Known rows, with every step that occurs
X-F-Z-C-E-M-V: [-14 -47 -43  -3  -7 -12  13 -35 -47   7 -17  47  -9  -7 -49 -12  60 -33
 -46  32  -5  -5  -5  -1 -17  -9 -11 -23 -10  15   3 -32  15   3 -52  24
  11  12   3 -22  -9  57  -5 -16  -2  13 -26 -20  15  46 -17  11  -7  50
   7   7 -32  15 -24 -33  27 -34 -10]
V-C-X-F-Z: [  4 -12 -41  -2 -63 -27 -19 -10 -63  -2 -16 -16  -5  20  -5 -12  19  30
 -16  -3 -12  28  -2 -21   5  -9   7  -8 -56 -11 -11  -7  40 -70 -14  64
   6   8  21 -27 -30  -8   8   9 -11  -5 -16 -18  43  62 -11  41  -6 -23
   3 -16 -17 -15 -15  13  41  -9 -17]
C-X: [ -3 -12  -6  -4 -24 -32  -9  -9 -14  -1   4  -3   6   0   2  -9  -5  12
 -10  -5   7  19  -3 -24   2  -2  -3 -15  15  -9  -3  -5  16 -14  -5  38
  10   2  10   6 -16  -7   4  15  -3   4  10  -6  -1  36   2  -9  -6   9
   2 -14  -7 -18   6   8   9   4 -17]
C-E-F: [ -4 -13 -20  -1  24 -15  -1  -5  -8  18  17   2  -2  13 -20   0  56  19
 -27   8  -3  -4  15 -17  -2   2   6  27  20  22 -22  -4   0   0 -12  14
  -5  14 -13 -10  -6  40   3   4  -1  -1 -15   6  15   5  20 -11  -4  76
   0 -17 -24   7   6  13 -47 -16   4]
M-X: [-18  11   7  -9   6 -13  -4 -20 -11   3  14  20  -1  -1 -23  -2  30 -35
 -26  34   2  13  16   1  -1  -5   4   8  -7   5  19   3   7 -10 -18  24
   4   3  -7  -1   8  -1  -1  -7   1  44  15   4   2 -14   5 -13 -13   4
   0  10   2   2  19  -8 -22   0  10]
Z-C-E: [ -3 -24 -20 -22  29 -30  -1 -16 -22  -1 -12  18   1  22  -7 -22  51  12
 -43  29   4  -5  -9  16  12 -15 -11  20   8  -7 -11  -8  -5  -6 -36 -15
   3  -5  32 -11  -6  42  -1 -13   4   0   4  -5   2  21   7 -13 -12  39
   2  -5 -22  -6   7  -6 -12 -15  -1]
E-F-Z-M-X-C: [ -3 -11 -41  -3 -25   2   4 -16 -28   1  11  15 -22  21 -36  -7  57 -31
 -32   8   0 -15  28   0  -3 -41  18 -20 -50 -15 -42  12  32 -34 -22  77
  27  12 -23 -21  49  32 -11 -29 -23  56   3  24   7  -6  -3  45 -25  14
 -21  13 -14  13  -4  -6   3 -28  -1]
V-C-Z-M: [-16  25 -40   6  23  12 -22   0   9   6 -13 -10  -5  25   1 -15   8  35
  13 -20  -8  10   2  -4  13 -20   4 -22 -26 -18 -46  13  22   8  20  17
   2 -15  49  17  13   8   1 -12  -7  14  17   8 -13  16  -2   7 -21 -39
 -14 -11 -30 -10   1  -4  43 -11 -33]
M-X-C-E-F: [-25  -4 -27 -22   6 -31  -9 -15 -34  17  26  28  -2  13 -28  -1  95 -36
 -41  39   8  24  24   3  -6 -10  20  42   1  14 -18   6   5 -36 -54  32
   6  23 -33 -23  17  30   0 -16  -5  45 -17  14  -7   3  24 -47 -21  57
  -5  -7 -28  21  22   3 -58 -39  14]
E-C-X: [  5 -36   6 -22  -9 -33   7   0  -6  11 -13  -3  20   8  -2   5 -10   4
 -20 -14   2  12  -4 -28  -6   6  -6 -41  37  10   1   1  20 -17  -5  53
  22  -4 -13  14  12 -11   3  10   0  18  16  -4 -21  27  -2  31   6  14
  15  -5  -6 -29  13  13 -14   5 -25]
M-X-F-Z-C: [ -5 -31 -27 -12 -40  -9   5 -20 -50 -10 -26  34 -14  21 -44 -20  65 -30
 -46  45 -14  -3   9  15   5 -34  -2  -3 -45 -12  23  -5  28 -72 -31  61
  18   2  20 -29   9  25  -7 -17  -5  38   9  -7  48  14 -19  48  -9   9
   0  29  -3   5  -5 -27  33 -19  13]
F-Z: [  5   5 -12  -4 -17   5   0  -7 -30  -6 -11 -10 -13  -3  -7 -12  -1  17
 -33  -8  -8  -1  10 -12   5  -7   0 -23 -31  -3  -7  -5   8  -2  -8  31
   2  -4   8 -14  -5   8  -2 -13 -12 -12 -15   2  21  17 -15  38  -3   7
   0   5  -1 -14  -4   8  18  -6  -1]
C-X-F-Z: [  4 -30 -22  -4 -87 -28   1  -9 -46  -8 -16   1  -8  10 -17 -19  17  28
 -22   1 -10  18   7 -32  -5  -4   1 -35 -24  -8   4 -16  27 -71 -12  86
  14   9   8 -21 -24   2   1  12 -12  -6 -14 -14  42  59 -18  43   7   6
   5  -6 -10  -2 -13   3  57 -10  -2]
Z-F: [  3 -47   1   4 -33  17  -2  -5  -3  -2 -10   6  -4   6  -3 -15  -7   7
  20 -14  -8  -5  -2   8  -1  -8  -9   6  -7 -14   7   0   4 -26   6  28
   3   6  24 -12   4  11  -5  -6  -8  11 -10 -10  24 -19   6   0   1  -3
  -3   4 -11   9  15  -7 -34  -7   0]
X-F: [ -1 -26  -6   4 -36   3  10   8  -4   0 -11  15  -2   9 -15   2  22  -2
  25  12 -10   5   3   0  -8   3   9   1 -10   5  17  -8  11 -44  -3  20
   0   5  -6 -16   0  -3  -1  12   1   7  -9  -9  31   5  -4  10  11  -9
   2   5  -2  26 -18 -11  22  -4  11]
X-C-E: [-14 -12 -12 -32  -4 -28  -5   5 -21   2   4  16   1   9   7 -11  45   4
 -23  25  11  21   2  10  -3   2   9  26  -6   1 -30  -8 -26 -12 -54  -5
   1  10  -5 -22   2  14  -1 -16  -2  -5 -25  -1 -20  28   9 -45 -11  10
  -4 -16 -23  24   7   5  -9 -34   0]
E-M-X-F-Z-C: [ -8 -35 -22  -3  -6   2  15 -49 -43   5 -18  50 -16   9 -58 -11  51 -52
 -28  40 -13 -14  -7  16 -14 -25  -4 -18 -43  -2  50 -14  20 -53 -23  62
  24  22  -3 -38  15  33  -3 -17  -6  57  -6  -5  25  11 -17  47  -3   7
   3  29  -6  12 -14 -28  44  -6  -2]
V-F-Z-M-X-C: [-11  13 -21 -23 -32 -12   4   8 -39 -12  -1  26 -19  21 -10 -39  50 -18
 -27  32  -2 -25   6  -9  -2 -30  -2   5 -83 -37 -43  12  10 -13 -15  26
  22  -3  17 -16  54   1  -8 -33 -26  44  26   1   8   1 -16   0 -29 -33
 -12  12 -22  25  -3   0  34 -24 -16]
F-Z-M-V-C: [  4  14 -50  13  -2   5 -14  -7 -19  -7   8 -20 -10  -1 -16  -2  -1  -8
 -38  -7  -1   0   9  -3  10 -16  -1 -38 -55 -13 -59   8  36  41 -13  24
   4 -23  20  15  14  20  -4 -30 -13   5  19  -2   2  21 -16  28 -36 -35
 -16  10 -14 -21 -22 -12  19 -18 -35]
E-M-X-F-Z: [-14 -15  -9   6 -13   5  13 -38 -27  12   0  38 -19  -8 -50  -5  34 -43
  -7  38 -16  -2   8 -10 -22   7   7 -24 -42  14  48 -16  10 -30 -18  65
  21  23 -27 -37  10  13   1  -7 -10  56 -21  -1  33  -1  -9  40   4   6
   4  18  -3  21 -11 -14  34  -6   1]
F-Z-C-E-M: [  1 -21 -26 -17  36 -12   7 -43 -36   8 -15  29 -12   4 -23 -23  38  10
 -54  11   0 -23 -13   2  -4 -15 -15 -10 -14   1   1 -23 -12  13 -44  11
  15   9  21 -32  -6  59   2 -24  -6   9 -28  -1  -4  29  -4  30  -8  39
   4  -1 -23  -4  -6   1  16 -13 -18]
X-C-Z: [-30  20 -17 -23 -25   9 -15   5 -22   2 -27  14   3   6  10 -12  25  -4
  16 -14  11  27  10   1  -6 -15  12 -16  -1  -8 -22   9  -4 -33 -12  19
   4  11  18   1   4  -9  -7 -15  -8 -13 -26   6 -38  25  -6 -31  -4 -11
  -5 -11 -32  17  12 -11  41 -37  -2]
C-Z-M: [-20   6 -17   3  13   6  -3   3  20  -2 -20   8  -6  14  -9 -19   7  27
  15 -15  -8  -6  10 -22   3 -31  -1 -47   5 -17 -31   4  13  11  19  39
   9 -14  37  18  16  10  -5 -10 -10  22  19   8 -14   6  -5  14 -13   0
 -12  -3 -21   9   5 -12  54 -12 -17]
M-V-C-E: [-16  25 -36  -4  25 -32 -27 -15 -26  13  21  -3  10  -9 -13   0  36 -14
 -35  22   8  34   5   3   7  11   1  24  -3  17 -39   0   8  41 -42 -22
 -15 -10   8  10 -16  23   5 -14   7  -2  -5 -13  -3  30   9 -59 -28  16
   0 -17 -29 -14   0   1 -48 -27 -18]
V-C-X-F-Z-M-E: [ 11 -31 -49   5 -49  -7  -9 -30 -38   1 -23 -21 -22  51 -11 -19  -1  29
  14   2 -13  12   0  -5   7 -47  -1  -7 -62 -19 -33 -13  42 -85   6  99
  23  -5  29 -29  24   6  -5  15 -20  41  18 -11  58  87  -8  86 -21 -21
 -20 -17 -10   1 -25  11  62  -9 -40]

Rows
[-25 -21  -6  -2 -28  21 -16  -5  -6   0 -30  16  -6   4  -9 -32   8  25
  30 -23  -8  10  10  -5  -3 -18  -8 -15   8 -11   3   1  11 -32  17  44
   1   7  55   2  -7   7  -9 -14 -11   8 -20  -7  13  -2   2 -14  -2   8
  -2  -7 -33  10  34 -15  -7 -22   0]	C-Z-F
[ 10 -54 -35   7 -71 -24  13  -1 -21 -11 -18   4 -14  22 -24 -21   6  38
  -9   0 -10  -1   9 -38  -1 -21   0 -57 -34 -22 -24 -18  38 -53  -5  96
  21  -4  12 -13   2  11  -2   7 -19  21  12 -10  45  48 -17  72  -6  -5
  -8  -4  -8   4 -26  -5  82  -8 -19]	C-X-F-Z-M
[  2 -48 -36 -17 -35 -23   9 -12 -54  -8 -31  24 -11  28 -29 -29  70  32
 -49  39 -13  -5   1   4   6 -16  -4   8 -27  -5 -12 -21   9 -54 -43  33
   9   2  31 -40 -14  49  -3 -11  -5 -10 -20 -12  52  44 -15  40  -2  38
   3   5 -23   9 -12  -6  26 -30   8]	X-F-Z-C-E
[  7 -16 -40  22 -28  20   5   1 -12  -1  14  -8 -16  -7 -43   4  14  -9
 -37 -15  -3 -23  26 -18  -5 -19   2 -54 -13  -1 -50   2  45  13  12  61
  12  -5 -12  21  28  44 -13 -21 -17  13  17   8  20   7 -11  55 -23  46
 -15  11 -12  -9 -19 -15  -2 -21 -12]	E-F-Z-M-V
[-14 -36 -33 -26 -21 -40   1 -26 -59  -2 -20  43 -14  25 -44 -33  94  -5
 -71  72 -10   3  13   7   5 -25  -3  16 -36   2   3 -15  17 -72 -61  52
  12   1  26 -36  -4  46  -3 -19  -5  39  -4  -7  52  30  -9  16 -15  44
   2  17 -22   7   5 -17   5 -30  13]	M-X-F-Z-C-E
[ 12 -57 -17 -17 -70 -30  16   7 -42   2 -31  -2   3  15 -18  -4   9  16
 -36  -2 -15   6   6 -42 -11   5  -1 -59  -6  10   3 -12  28 -60 -16 103
  23   2  -9 -11   4  -7  -1   7 -10  10  -1 -14  18  53 -21  82  16  17
  18   0  -8 -18  -5   9  26  -8 -15]	E-C-X-F-Z
[-17  -3 -25  26  16  34  -7 -17  22  16 -22   3 -23  37 -19 -12  14  13
  41 -26 -11 -11  23 -10   0 -57   5 -22  19   1 -25   2  29 -43  48  71
  18   0  24   5  52  29 -17  10 -16  41  22  17   9  31  13  49 -16  54
 -20 -17 -24  19   4  -4  19 -13 -18]	C-Z-M-E-F
[-27  13 -27 -25  -8 -13   1 -13 -61   6  13  38  -5 -24 -12 -27  57 -28
 -33  20  13  -3  -9 -22 -23   7  -8   4 -38   4 -40 -13 -20  44 -46 -19
   3  18  -1 -17  12  28  -1 -27 -16   1 -36 -15 -20  47 -10 -60 -16  23
   7 -14 -49  34 -15   3   7 -48 -25]	X-C-E-M-V-F-Z
[  1 -61  -9 -18 -55 -29  18  12 -14   9 -22   9  17  14 -20   8   9  -2
  -1   5  -7  17  -2 -21 -16  16   0 -39  26  12  11  -5  21 -63  -6  69
  19   6 -14   1  11 -18   1  20   1  21  13 -18  10  42  -5  37  22   8
  18   1  -9  -7   0   1   8  -1 -16]	E-C-X-F
[ -9  -7  -6 -11  52 -17   7 -33   5  22  12  24  -3  -9 -13  -3  16   6
   4  16   2  -2 -10 -12 -13  20  -6   5  12  22  15 -21 -24  35 -31  -6
   3  15 -20 -18  -9  29   9  -1   2  16 -26   0 -18  15  14 -21   2  29
   6 -14 -16  11  -2   8  -4  -7 -11]	C-E-M
[ 11   7 -18   1 -18   2  12  20 -22 -13  -7   4 -18  16  -2 -34  11  38
 -14   3 -13 -53  -4 -34   3 -19 -14 -15 -61 -30 -45  -1   8   9  22   5
   9 -14  35   0  31   9  -4 -18 -22   9  25  -4  27   5 -20  36 -15 -17
  -5   2 -14  12 -20  13  42  -7 -23]	V-F-Z-M
[-23 -18 -17 -12   3 -22  10 -46 -34  19   7  46 -16  -6 -57 -13  69 -14
 -29  56 -15   7  13 -21 -22  15   3  -8 -33  24  33 -30  -4  -4 -50  59
  12  21 -21 -46  -1  33   5  -9  -8  55 -35  -4  32  12   1  16   1  40
   7   4 -20  28  -4  -2  12 -21   4]	C-E-M-X-F-Z
[ 11 -44 -25   8 -46  27  17 -19  -6  -3 -30   1 -33  35 -23 -17   0  18
  17  13 -18 -20   9  -2  -4 -32   0 -23 -42  -7  -9 -21  16 -70   7  82
  23  -7  12 -31  45  19 -17   4 -19  35  15  -4  59  45 -16  95  -4  -1
 -19   7   7  31 -26  -6  60 -11 -14]	X-F-Z-M-E
[  7 -23 -21  -1 -61   5   8   2 -33  -7 -22   1 -13   7 -21 -10  15  18
 -11  10 -17   2  10 -10  -6  -3   6 -14 -41   1   4 -13  16 -45  -9  46
   1   8   0 -24  -7   6  -4   4 -10  -4 -22  -8  48  23 -18  46   9  -2
   1   8  -1  14 -20  -3  43 -15  12]	X-F-Z
[ -2   8 -25  -4  -5 -34 -24 -12 -29   7   5 -22  10  13  11  -5  -1   6
 -11  -6   6  26 -12  -9   9 -10  -1   4 -14 -11 -18   8  23 -17  -5  18
   0   2  20   4 -19 -12  13  11   0   2   1  -9  -2  43   7 -17 -18 -26
  -1 -23 -14 -34   4  16  -6   6 -31]	V-C-X
[-33 -32 -16  -9 -14  -1  13   0  12  15 -34  41   2  25 -48  -7  52 -17
  12  30 -17   6  23 -15 -15 -10   8 -71   5  12   8   4  33 -41   1  86
  26 -16   1  13  54   2 -11 -11  -7  75  39   5  -2  -4 -10  44  -1   6
   4  24 -21  20  14 -28  31 -20 -10]	E-C-Z-M-X-F
[  5 -25 -53 -15 -19 -10   6   5 -32   2   1   5 -18  29 -19 -14  62  37
 -36   0   0  -9  19 -16  -3 -25  13  -9 -33  -7 -76  -8  10  -7 -35  50
  12  11 -17 -27  27  54  -7 -29 -23  13 -17  17   6  23   4  38 -19  40
 -18 -10 -31  18 -14  10   0 -44  -9]	X-C-E-F-Z-M
[  4 -28 -11  -9  -9 -32  -6 -14 -26  -8 -19  11   5  19   0 -17  18  -2
 -30   1   7   2 -17   5   9 -29 -16  -8  22 -27   0   0  25 -52  -8  31
  21   0  36   5 -14  15   2   3   0  10  21  -7   0  43  -3   3 -16  18
   1  -6 -10 -27   5  -6  15  -2 -17]	Z-C-X
[-26   3 -23 -15 -24   8  -7   7   4  -6 -24  16  -8  21   2 -16  23  13
  24 -16   7  10   8  -1  -5 -37   9 -38 -15 -25 -41   6   4 -12  -5  26
  14  -1  25   3  27   4  -9 -19 -15  14   0  12 -34  24  -7  -8 -14 -27
 -16  -5 -28  25   0 -18  68 -35 -13]	X-C-Z-M
[-23   7  -7 -24 -20 -12  -6 -13 -26   0  10  29   0   2 -10  -2  37 -65
 -11  32  11  22   7  23  -6 -14  11  14 -24  -6   5  12   0 -33 -42  22
  12  12 -18 -13  22 -11  -4 -17  -5  38  -4   3 -14  -5   4 -34 -16 -10
  -7  10  -1  22  15 -11 -18 -18   9]	M-X-C
[-10  28 -30   8  -1  -2 -25  -9 -20   5  18  -8   8 -11  -7   9   4 -41
 -14   2   7  26  -1  10   6   2   2   8 -15   7 -25  13  20  27  -6 -23
 -14  -7   2  21  -4  -5   2  -7   5   2   1  -9  -7  16  -1 -32 -23 -17
  -3  -3 -16 -16  -4 -15 -22 -17 -20]	M-V-C
[-16  19 -52  11  31 -18 -27  -3 -30  22  32  -6   5  -1 -27   8  53 -20
 -36   9   5  25  12  -3   7   6  11  35   7  26 -48   6  25  25 -22 -12
 -18   6 -12  10  -6  39   4  -5   5  -1 -12  -3   6  22  19 -42 -27  59
  -3 -21 -39 -11   3   5 -75 -27 -15]	M-V-C-E-F
[-17 -15 -30 -34 -17 -33   0 -24 -31  -4   6  23 -20  16 -24 -26  67  -1
 -66  46   6   4  22 -10   1 -28   7  -7 -48 -14 -48  -5   1  -7 -74  62
  20  -4  -9 -26  27  31  -7 -42 -20  48   0  13  -1  13  -3   5 -31   9
 -16   4 -18  16   7   2   9 -40  -7]	F-Z-M-X-C-E
[ -1 -22 -48  11  -1 -13   2  -8 -22   5  19  -3 -14  -1 -46  -8  51   9
 -63   3  -1 -10  33 -34  -2 -14   1 -34  -2  11 -66 -11  36  41 -18  50
   5 -10 -10  12  15  65  -9 -21 -16  12   6   7  21  22  -1  29 -27  80
 -12  -3 -28  -1 -12  -4 -23 -34 -15]	C-E-F-Z-M-V
[ 11 -38 -30   8 -57   7  21   9  -9 -11 -17   6 -22  18 -23 -11  11  29
   6   8 -20 -18   9 -11  -3 -21   6 -41 -47 -14 -23 -13  21 -35   2  61
  12  -6   4 -20  19  19  -6  -6 -17  18   5  -3  48  13 -22  76   1 -17
 -12  11  -2  20 -34 -12  68 -11  -5]	X-F-Z-M
[-22   2 -35 -23 -12 -23 -11 -23 -60  12  15  19 -12  10 -32 -16  89 -21
 -71  34   4  18  33 -12  -2 -19  19  23 -28  12 -32   2   9 -44 -62  60
  13  21 -25 -35  13  41  -3 -27 -16  28 -29  15  11  16  12  -8 -21  62
  -7  -3 -31  10  19  12 -43 -47  15]	M-X-C-E-F-Z
[ 13 -12 -20   4 -19   6   7   4   0 -10 -12  -9 -19   9 -11 -15  -6  33
 -20  -7 -11 -25  10 -17   4 -22  -3 -40 -35 -18 -37  -4  13  20   0  42
  15 -14  11  -4  18  18  -6 -16 -17   8  16   7  17   5 -14  72 -11 -13
 -12  10   3  -7 -16   1  45  -7 -14]	F-Z-M
[ 12 -10 -22 -14 -14  -2   3 -13 -41 -12 -26   3  -9  16  -4 -20  17  10
 -52   1  -5 -21  -7  11  10 -32 -12 -11 -28 -19 -17  -2  16 -31  -8  21
  16  -3  31 -12  -4  27  -6 -23  -8 -13  -2  -2  17  21 -20  56 -10   7
  -1  15  -4 -19  -5  -6  28 -10  -3]	F-Z-C
[ -9  -5 -63  20  26 -19 -18  -8  -8  17  31  -8   0  10 -34   7  58 -10
 -22   7   2   2  11  -7   6 -10   9  10  -2   9 -70   7  35  29  -7   5
  -7  -8  -5  18  13  49   0 -11  -2  25  22   2   9  15  18 -22 -37  42
 -15 -14 -34  -6 -16  -4 -53 -27 -29]	Z-M-V-C-E-F
[  3 -58 -24  -3 -55 -31   3  -9 -34  -7 -29  22   3  28 -20 -16  36  -7
  -2  19  -3   9 -17   8   2 -26  -8  -4   6 -21  11 -10  33 -88  -9  49
  16  10  26 -10 -15  10   0  17   2  15  13 -19  25  49 -11  12   1  11
   4   0 -15   3 -12 -19  42  -4 -11]	Z-C-X-F
